Each row comes from the steps of one path. Every step used is in the known rows, and no mark comes twice. Write the path behind each row, first mark first.
Known rows:
bapa > loso > kete > lurom: [-0.20, -0.26, -0.13, -0.06,  0.22,  0.08,  0.39, -0.21,  0.27,  0.03,
  0.25, -0.16, -0.05,  0.16,  0.07, -0.17,  0.04,  0.00,  0.12,  0.04]
loso > kete: [-0.19, -0.15,  0.03, -0.11,  0.06,  0.11,  0.09, -0.16, -0.01, -0.07,
  0.24, -0.11,  0.04,  0.22,  0.07, -0.13, -0.18,  0.05,  0.02,  0.08]
bedil > dudepas > kete: [-0.10, -0.25,  0.05,  0.05, -0.10, -0.05,  0.20,  0.01, -0.13,  0.03,
  0.01, -0.16, -0.19,  0.19, -0.22, -0.15, -0.29,  0.03,  0.21,  0.03]
bapa > loso: [-0.12,  0.14,  0.01, -0.14,  0.12, -0.04,  0.15, -0.23,  0.26,  0.03,
 -0.02, -0.10, -0.06,  0.17,  0.04, -0.17,  0.22, -0.22, -0.04,  0.12]
tutot > vupaf > kete: [-0.17, -0.11,  0.01, -0.21, -0.07, -0.19,  0.09, -0.17,  0.07,  0.01,
  0.05,  0.08,  0.01,  0.03,  0.22, -0.09,  0.13,  0.01, -0.04, -0.04]
dudepas > tutot > vupaf > kete: [-0.22, -0.06,  0.04, -0.12, -0.12, -0.12,  0.04, -0.17, -0.09,  0.09,
 -0.03, -0.11, -0.02,  0.09,  0.05, -0.11,  0.14,  0.23, -0.03, -0.04]
tutot > lurom > kete > dudepas > bedil: [-0.13, -0.52, -0.35,  0.06, -0.11, -0.05,  0.35, -0.08, -0.07, -0.04,
  0.12, -0.20, -0.02,  0.15, -0.16,  0.01,  0.06, -0.35,  0.11,  0.19]
vupaf > bedil > dudepas > tutot: [-0.12, -0.03,  0.08,  0.13, -0.13,  0.23,  0.20,  0.13, -0.27, -0.04,
 -0.14, -0.28, -0.05,  0.14, -0.14, -0.17, -0.09,  0.26, -0.08,  0.05]
bedil > dudepas > tutot > lurom > kete: [-0.22, -0.40, -0.14,  0.15, -0.15,  0.02,  0.38, -0.02, -0.27,  0.21,
  0.09, -0.45, -0.05,  0.30, -0.18, -0.28, -0.28,  0.07,  0.08,  0.01]
dudepas > kete > lurom > tutot > vupaf > bedil: [-0.09, -0.52, -0.16,  0.06,  0.15,  0.31,  0.39,  0.06, -0.03,  0.01,
  0.01, -0.38, -0.17, -0.19, -0.22, -0.06,  0.11, -0.02,  0.32, -0.12]
bapa > loso > kete > lurom > tutot > vupaf > bedil: [-0.31, -0.35, -0.14, -0.10,  0.15,  0.44,  0.61, -0.02,  0.33,  0.08,
  0.19, -0.40, -0.02, -0.07,  0.13, -0.23,  0.22,  0.07,  0.01, -0.01]
loso > kete > lurom > tutot > vupaf > bedil > dudepas: [-0.26, -0.49, -0.13,  0.03, -0.12,  0.41,  0.63,  0.15, -0.02,  0.06,
  0.23, -0.41, -0.02, -0.09,  0.13, -0.28, -0.27,  0.22,  0.02, -0.04]
tutot > lurom > kete > vupaf > bedil > dudepas: [-0.08, -0.74, -0.31,  0.08,  0.01,  0.23,  0.53,  0.17, -0.13,  0.05,
  0.08, -0.03,  0.00,  0.01,  0.04, -0.14,  0.11,  0.01,  0.15, -0.08]
lurom > tutot: [-0.14,  0.06,  0.01, -0.01,  0.06,  0.12,  0.06, -0.14,  0.00,  0.04,
 -0.05, -0.33, -0.02,  0.14, -0.04, -0.24, -0.18, -0.21,  0.02,  0.14]
bedil > dudepas > tutot > lurom: [-0.11, -0.14,  0.03,  0.00, -0.19, -0.04,  0.38, -0.09, -0.32,  0.08,
  0.08, -0.45, -0.07,  0.30, -0.20, -0.20, -0.22,  0.10,  0.04,  0.02]
lurom > kete > dudepas: [-0.12, -0.27, -0.27,  0.16, -0.13,  0.00,  0.06, -0.11,  0.06, -0.06,
  0.02, -0.13, -0.05,  0.09,  0.05, -0.15, -0.07, -0.22,  0.13,  0.27]
loso > bapa: [-0.04,  0.17,  0.05,  0.18,  0.17,  0.12,  0.03, -0.31, -0.07, -0.09,
  0.05, -0.09,  0.02,  0.09,  0.03, -0.07,  0.04,  0.02, -0.05,  0.11]
bedil > dudepas > tutot > vupaf > kete > loso: [-0.18, -0.08, -0.04, -0.14, -0.19, -0.11,  0.24, -0.07, -0.11,  0.24,
 -0.10, -0.22, -0.06,  0.15,  0.11, -0.27, -0.05,  0.36,  0.18, -0.06]
dudepas > tutot > lurom > kete: [-0.16, -0.36, -0.17,  0.07,  0.07,  0.06,  0.21, -0.14, -0.22,  0.14,
  0.09, -0.40, -0.04,  0.28, -0.22, -0.17, -0.03, -0.05,  0.13, -0.01]
dudepas > tutot: [-0.09,  0.09,  0.04,  0.01,  0.02,  0.01, -0.04, -0.17, -0.18,  0.02,
 -0.05, -0.26, -0.04,  0.19, -0.18, -0.14, -0.02,  0.03,  0.04,  0.09]
kete > loso: [ 0.04,  0.05, -0.10, -0.16,  0.20, -0.01,  0.02, -0.21,  0.01,  0.01,
 -0.05, -0.14, -0.04,  0.15,  0.02, -0.13,  0.02, -0.14,  0.29,  0.05]

Write each row's path:
[-0.18, -0.24, -0.27,  0.08, -0.32,  0.01,  0.11, -0.11, -0.05,  0.07,
  0.04, -0.31, -0.07, -0.03, -0.05, -0.19,  0.11, -0.04,  0.10,  0.23] => lurom > kete > dudepas > tutot > vupaf
[-0.14,  0.03,  0.04, -0.09, -0.34, -0.07,  0.22, -0.06, -0.19,  0.15,
  0.05, -0.30, -0.06,  0.03, -0.06, -0.26, -0.10,  0.10, -0.05,  0.05] => bedil > dudepas > tutot > vupaf
[-0.17, -0.32, -0.26,  0.13, -0.25,  0.25,  0.17,  0.06, -0.09, -0.04,
 -0.04, -0.28, -0.04, -0.10, -0.04, -0.10,  0.28,  0.08,  0.03,  0.17] => lurom > kete > dudepas > tutot > vupaf > bedil
[-0.28, -0.19, -0.14, -0.06, -0.29, -0.05,  0.26, -0.08,  0.07,  0.01,
 -0.07, -0.16,  0.00,  0.00,  0.05, -0.09,  0.06, -0.10, -0.06,  0.21] => lurom > tutot > vupaf > kete > dudepas > bedil
[-0.14,  0.03, -0.01, -0.17, -0.08,  0.07,  0.16, -0.15,  0.05,  0.10,
  0.06, -0.33, -0.01, -0.04,  0.04, -0.25, -0.02, -0.23, -0.03,  0.10] => lurom > tutot > vupaf
[-0.13, -0.48, -0.16,  0.07, -0.14,  0.04,  0.50,  0.02, -0.07,  0.21,
  0.09, -0.46, -0.22, -0.09, -0.21, -0.27, -0.32, -0.04,  0.33, -0.06] => bedil > dudepas > kete > lurom > tutot > vupaf
[-0.04, -0.40, -0.30, -0.11,  0.26,  0.04,  0.27, -0.18, -0.03,  0.13,
  0.10, -0.29, -0.03,  0.23,  0.00, -0.16,  0.02, -0.23,  0.37, -0.04] => tutot > lurom > kete > loso
[-0.13, -0.45, -0.11, -0.09,  0.17,  0.40,  0.20,  0.03, -0.02, -0.16,
  0.14,  0.11,  0.06, -0.01,  0.11, -0.03,  0.21,  0.19,  0.10, -0.01] => loso > kete > vupaf > bedil
[-0.14, -0.28, -0.14,  0.00, -0.01, -0.17,  0.18, -0.19, -0.10,  0.09,
  0.02, -0.12, -0.06,  0.00,  0.01, -0.08,  0.11,  0.21,  0.13, -0.12] => dudepas > tutot > vupaf > kete > lurom
[-0.11, -0.54, -0.11,  0.30,  0.08,  0.33,  0.49,  0.20, -0.14,  0.02,
 -0.09, -0.44, -0.20,  0.03, -0.27, -0.17, -0.31,  0.11,  0.30, -0.06] => vupaf > bedil > dudepas > kete > lurom > tutot
[-0.31, -0.23, -0.08, -0.08, -0.14,  0.14,  0.54, -0.26,  0.08, -0.05,
  0.25, -0.54, -0.08,  0.37, -0.11, -0.14,  0.12,  0.15,  0.08,  0.24] => bapa > loso > kete > dudepas > tutot > lurom
[-0.30, -0.25, -0.14,  0.02,  0.21,  0.27,  0.46, -0.19,  0.29,  0.13,
  0.19, -0.42, -0.05,  0.19,  0.03, -0.31, -0.12, -0.03,  0.12,  0.09] => bapa > loso > kete > lurom > tutot
[-0.22, -0.27, -0.13, -0.21,  0.15,  0.16,  0.29, -0.19,  0.29,  0.06,
  0.19,  0.06,  0.01,  0.11,  0.13, -0.18,  0.29,  0.01,  0.10,  0.10] => bapa > loso > kete > vupaf
[-0.04, -0.06, -0.01, -0.20,  0.00,  0.14,  0.16, -0.02,  0.00, -0.12,
  0.03, -0.04,  0.01, -0.14,  0.09, -0.02,  0.31, -0.08, -0.09, -0.02] => tutot > vupaf > bedil
[-0.07, -0.10,  0.03, -0.13, -0.22,  0.11,  0.32,  0.12, -0.05, -0.04,
  0.03, -0.08, -0.03, -0.12,  0.12, -0.14,  0.06,  0.03, -0.14, -0.01] => tutot > vupaf > bedil > dudepas
[-0.09,  0.06, -0.03,  0.14,  0.31,  0.09,  0.06, -0.32,  0.00, -0.02,
 -0.09,  0.00,  0.03,  0.22,  0.19, -0.08,  0.08,  0.27,  0.19,  0.00] => vupaf > kete > loso > bapa
[-0.15, -0.51, -0.24,  0.24, -0.06,  0.33,  0.23,  0.23, -0.21,  0.13,
 -0.13, -0.07, -0.02,  0.00, -0.08, -0.23,  0.07,  0.25,  0.11,  0.01] => lurom > kete > vupaf > bedil > dudepas > tutot
[-0.03, -0.11, -0.03,  0.22,  0.14,  0.18,  0.27, -0.15, -0.14,  0.08,
 -0.03, -0.24, -0.17,  0.19, -0.15, -0.14, -0.17,  0.26,  0.40,  0.02] => bedil > dudepas > kete > loso > bapa
[-0.17, -0.09,  0.04, -0.05, -0.23,  0.29,  0.40,  0.16, -0.04,  0.06,
 -0.03, -0.35, -0.03, -0.09,  0.10, -0.27, -0.09,  0.00, -0.15,  0.05] => lurom > tutot > vupaf > bedil > dudepas
[-0.06, -0.28, -0.27,  0.15,  0.36,  0.21,  0.31, -0.31, -0.07,  0.11,
  0.13, -0.29,  0.01,  0.22,  0.02, -0.12,  0.09, -0.02,  0.30, -0.01] => tutot > lurom > kete > loso > bapa
